Each row was made from one small tree. The marks that hang from a mark follow it in brackets, in the order of their numbers. Every link used is in the known rows. Write each row's tree.
Known rows
j_633[j_622]: .12, -.11, .13, -.04, .01, -.11, .11, .08, -.06, -.11, .05, .17, -.20, .02, -.12, -.01, .06, -.08, -.02, .04, .11
j_580[j_734[j_8 j_622[j_633]]]: .29, -.29, -.04, -.21, .27, .09, .04, -.03, -.44, .07, -.13, -.01, -.16, .66, .27, .03, .16, -.26, .17, .17, .17
j_580[j_734[j_8 j_622[j_633 j_682]]]: .45, -.38, .07, -.23, .25, -.07, .09, -.02, -.63, .01, -.22, .04, -.17, .80, .28, .05, .26, -.37, .23, .32, .27
j_296[j_8[j_734] j_695]: -.06, -.12, -.15, -.08, .21, -.32, -.26, -.06, -.13, -.06, .14, -.10, .32, -.13, .13, -.02, .43, .13, -.09, .10, .13
j_622[j_682]: .16, -.07, .12, -.04, -.04, -.16, .03, -.01, -.20, -.06, -.09, .06, .00, .15, .02, .03, .11, -.11, .05, .15, .11
j_633[j_622[j_734[j_8[j_724]]]]: .29, -.10, .21, -.18, .09, .25, .11, .10, .02, .03, .04, .16, -.34, .18, .17, .18, .13, -.08, -.06, .04, .14
j_8[j_724 j_734[j_580 j_622[j_682]]]: .03, -.10, -.02, .09, .29, -.03, -.27, .04, -.57, -.37, .05, .18, -.10, .17, .03, -.02, .17, .04, .22, .53, .29
j_724[j_8[j_734]]: -.01, -.08, -.02, -.26, .02, -.26, -.06, .25, .11, -.12, .07, .01, .36, -.13, -.09, -.07, .16, .00, .07, .09, .24
j_734[j_8 j_622]: .01, -.20, .04, -.04, .21, .18, -.04, -.12, -.14, .12, -.09, -.01, -.04, .24, .12, .05, -.14, .01, .04, -.02, .09
j_682[j_622[j_633 j_734[j_8 j_580]]]: .56, -.20, .27, .03, .07, .25, .00, -.14, -.37, .12, -.44, .21, -.38, .41, .13, .00, .07, -.01, .14, .08, .24
j_296[j_8]: .08, -.08, .12, .08, -.13, -.10, -.17, -.07, -.14, .03, .03, .04, .15, -.10, .30, -.09, .24, -.01, -.05, -.01, .06
j_734[j_8[j_724]]: .02, -.10, .10, -.11, .26, .20, -.09, .10, .15, -.06, .09, .00, .06, .29, .08, .12, .11, -.01, .04, .05, .10
j_580[j_734]: .08, .01, -.12, -.18, .07, .01, .05, .11, -.13, -.02, -.03, -.09, -.15, .33, .12, .07, .11, -.18, .04, .06, -.02
j_633[j_622[j_682 j_734[j_580]]]: .53, -.08, .26, .03, -.12, .11, .11, -.11, -.52, .00, -.24, .29, -.50, .26, .10, .01, .01, -.12, .02, .16, .18
j_622[j_734]: .17, .10, -.01, -.01, -.19, .16, .10, -.08, -.08, .19, -.10, -.01, -.19, -.11, .21, .06, -.05, .03, -.08, -.05, -.06
j_622[j_682 j_734[j_8]]: .41, -.12, .11, -.17, -.01, .18, .17, -.10, -.11, .22, -.28, .00, -.12, .33, .15, .14, .00, -.12, .01, -.01, .11
j_682[j_622]: .02, -.09, .17, .03, -.01, -.23, -.03, .07, -.10, -.14, -.10, .13, -.14, -.06, -.03, .03, .14, .03, -.01, .08, .11
j_724[j_8[j_734[j_622]]]: -.11, -.16, -.02, -.16, .05, -.25, -.13, .19, -.17, -.10, .09, .05, .26, -.19, .09, -.09, .10, .03, .07, .19, .27
j_633[j_622[j_682]]: .27, -.19, .24, -.08, -.02, -.28, .16, .10, -.25, -.17, -.03, .22, -.20, .16, -.11, .01, .17, -.20, .02, .20, .21
j_622[j_633 j_682 j_734]: .53, -.07, .14, -.04, -.22, -.12, .16, -.10, -.45, .11, -.20, .13, -.16, .10, .24, -.01, .23, -.17, .06, .23, .12
j_296[j_8[j_724] j_695]: -.04, -.08, .12, .03, .14, -.20, -.45, -.08, -.27, -.06, .27, .00, .19, -.05, .59, .09, .57, .13, -.17, .12, .05
j_724[j_8[j_734[j_622[j_682]]]]: .07, -.23, .06, -.20, .03, -.43, -.11, .17, -.37, -.16, .01, .11, .27, -.07, .11, -.07, .22, -.10, .12, .33, .36
j_682[j_622[j_633 j_734[j_580]]]: .51, -.07, .24, .14, -.11, .07, -.04, -.11, -.54, .01, -.33, .26, -.44, .10, .18, -.06, .14, .03, .10, .18, .16
j_682[j_622[j_734]]: .20, .02, .15, .01, -.18, -.05, .06, .00, -.18, .05, -.20, .11, -.34, -.19, .17, .09, .10, .07, -.08, .03, .05
j_682[j_622[j_633 j_734[j_8[j_724]]]]: .41, -.18, .30, -.10, .06, .03, -.01, .09, -.19, -.03, -.13, .20, -.27, .18, .28, .13, .37, -.05, .06, .20, .23

Which tree is each row?
.00, -.15, -.01, -.03, .14, .01, -.28, .07, -.37, -.11, -.03, .12, .15, .01, .09, -.15, -.01, .08, .14, .21, .29 -> j_724[j_8[j_734[j_580 j_622]]]
.44, -.07, .21, -.04, .14, .43, -.08, -.09, -.32, .04, -.20, .13, -.24, .51, .29, .14, .08, -.04, .09, .16, .17 -> j_622[j_682 j_734[j_8[j_724] j_580]]
.70, -.19, .21, -.04, .06, .32, .07, -.21, -.48, .18, -.43, .16, -.22, .62, .17, -.02, .06, -.16, .19, .15, .22 -> j_622[j_633 j_682 j_734[j_8 j_580]]
.38, -.24, .19, .20, .07, -.03, -.13, -.22, -.86, -.07, -.20, .25, -.19, .38, .21, -.15, .11, -.11, .23, .39, .25 -> j_734[j_580 j_622[j_633 j_682]]
.15, -.23, .11, -.07, .12, -.16, -.24, .06, -.58, -.17, -.11, .19, .15, .17, .13, -.12, .11, -.03, .19, .35, .40 -> j_724[j_8[j_734[j_580 j_622[j_682]]]]
.16, -.28, .14, -.08, .18, .03, .01, -.11, -.33, .06, -.17, .05, -.05, .38, .13, .08, .00, -.12, .07, .12, .19 -> j_734[j_8 j_622[j_682]]
.29, -.25, .17, .07, -.02, -.30, -.02, -.10, -.67, -.06, -.09, .19, -.08, .17, .22, -.07, .20, -.16, .14, .37, .21 -> j_734[j_622[j_633 j_682]]
.54, -.11, .10, .00, .09, .49, .03, -.22, -.29, .24, -.33, .10, -.22, .47, .16, -.02, -.07, -.05, .15, .00, .12 -> j_622[j_633 j_734[j_8 j_580]]
.28, .01, .11, .00, .17, .60, -.15, -.08, -.13, .10, -.14, .07, -.25, .39, .27, .11, -.03, .06, .05, .01, .05 -> j_622[j_734[j_8[j_724] j_580]]
.47, .01, .06, .12, -.11, .29, -.02, -.19, -.45, .15, -.23, .14, -.28, .18, .22, -.08, .00, -.01, .11, .11, .06 -> j_622[j_633 j_734[j_580]]
.62, -.20, .30, -.10, .08, .32, .16, -.13, -.37, .09, -.34, .24, -.44, .55, .02, .06, -.06, -.15, .06, .05, .25 -> j_633[j_622[j_682 j_734[j_8 j_580]]]
.06, -.11, -.08, .14, .30, .03, -.29, .05, -.54, -.32, .11, .19, -.08, .12, .05, -.13, .21, .06, .29, .52, .27 -> j_8[j_724 j_734[j_580 j_622[j_633]]]
.10, -.19, .04, .09, .29, .45, -.16, -.20, -.33, .09, -.20, .07, -.13, .46, .12, -.01, -.24, .07, .12, -.01, .12 -> j_734[j_8 j_580 j_622]
.07, -.08, .02, -.12, .12, .01, -.20, .15, -.09, -.14, -.04, .09, .24, .08, -.10, -.14, .06, .06, .15, .12, .26 -> j_724[j_8[j_734[j_580]]]
.37, -.09, .20, .01, .09, .37, -.01, -.14, -.19, .13, -.40, .13, -.39, .35, .10, .09, -.08, .08, .04, -.07, .15 -> j_682[j_622[j_734[j_8 j_580]]]
.40, -.08, .20, .03, -.19, -.17, .09, -.02, -.34, .03, -.22, .20, -.32, -.11, .18, .00, .24, -.03, .02, .17, .13 -> j_682[j_622[j_633 j_734]]
.20, -.25, .09, -.25, .33, .07, -.08, .12, -.46, -.12, -.01, .02, -.18, .70, .39, .20, .29, -.26, .12, .34, .21 -> j_580[j_734[j_8[j_724] j_622[j_682]]]
.14, -.21, .01, -.03, .18, -.38, -.12, .14, -.55, -.36, .15, .17, .03, .05, .05, -.05, .44, -.11, .24, .64, .34 -> j_8[j_724 j_734[j_622[j_633 j_682]]]
-.05, -.15, .08, -.03, .28, .21, -.18, .00, -.15, -.03, .10, .05, -.03, .22, .28, .12, .07, .01, .04, .13, .12 -> j_734[j_8[j_724] j_622]
.04, -.15, .12, .10, .35, .45, -.32, -.09, -.34, -.06, -.01, .11, -.13, .44, .26, .05, -.05, .09, .13, .15, .15 -> j_734[j_8[j_724] j_580 j_622]
.29, -.10, .18, -.11, .00, .13, .11, -.02, .00, .14, -.31, .05, -.28, .11, .11, .15, .02, .03, -.04, -.08, .12 -> j_682[j_622[j_734[j_8]]]
.47, -.12, .18, -.07, .11, .48, .11, -.13, -.17, .16, -.26, .19, -.44, .43, .01, .04, -.17, -.05, .01, -.08, .14 -> j_633[j_622[j_734[j_8 j_580]]]
-.07, -.04, -.04, -.03, .06, -.21, -.30, .21, -.01, -.29, .28, .04, .26, -.23, .14, -.05, .45, .07, .05, .25, .19 -> j_296[j_8[j_724 j_734]]
.61, -.07, .17, .09, -.13, .14, .03, -.20, -.64, .09, -.31, .21, -.28, .31, .23, -.07, .12, -.12, .15, .24, .15 -> j_622[j_633 j_682 j_734[j_580]]
.28, .02, .17, .12, -.11, .19, -.06, -.10, -.36, .04, -.32, .18, -.45, .03, .16, .02, -.04, .13, -.01, .04, .08 -> j_682[j_622[j_734[j_580]]]
.51, -.10, .16, -.05, .07, .43, .05, -.21, -.30, .20, -.40, .08, -.25, .53, .15, .08, -.11, -.08, .09, .01, .13 -> j_622[j_682 j_734[j_8 j_580]]
.53, -.22, .28, -.23, .00, .06, .30, .00, -.17, .11, -.24, .17, -.33, .34, .04, .12, .05, -.20, -.02, .05, .22 -> j_633[j_622[j_682 j_734[j_8]]]
.61, -.22, .18, -.15, -.02, .06, .20, -.12, -.27, .21, -.30, .09, -.10, .40, .17, .06, .16, -.23, .10, .13, .19 -> j_622[j_633 j_682 j_734[j_8]]
.21, -.24, -.06, -.04, .12, -.38, .02, .04, -.53, -.21, -.04, .13, .04, .08, -.10, -.12, .26, -.14, .24, .49, .31 -> j_8[j_734[j_622[j_633 j_682]]]
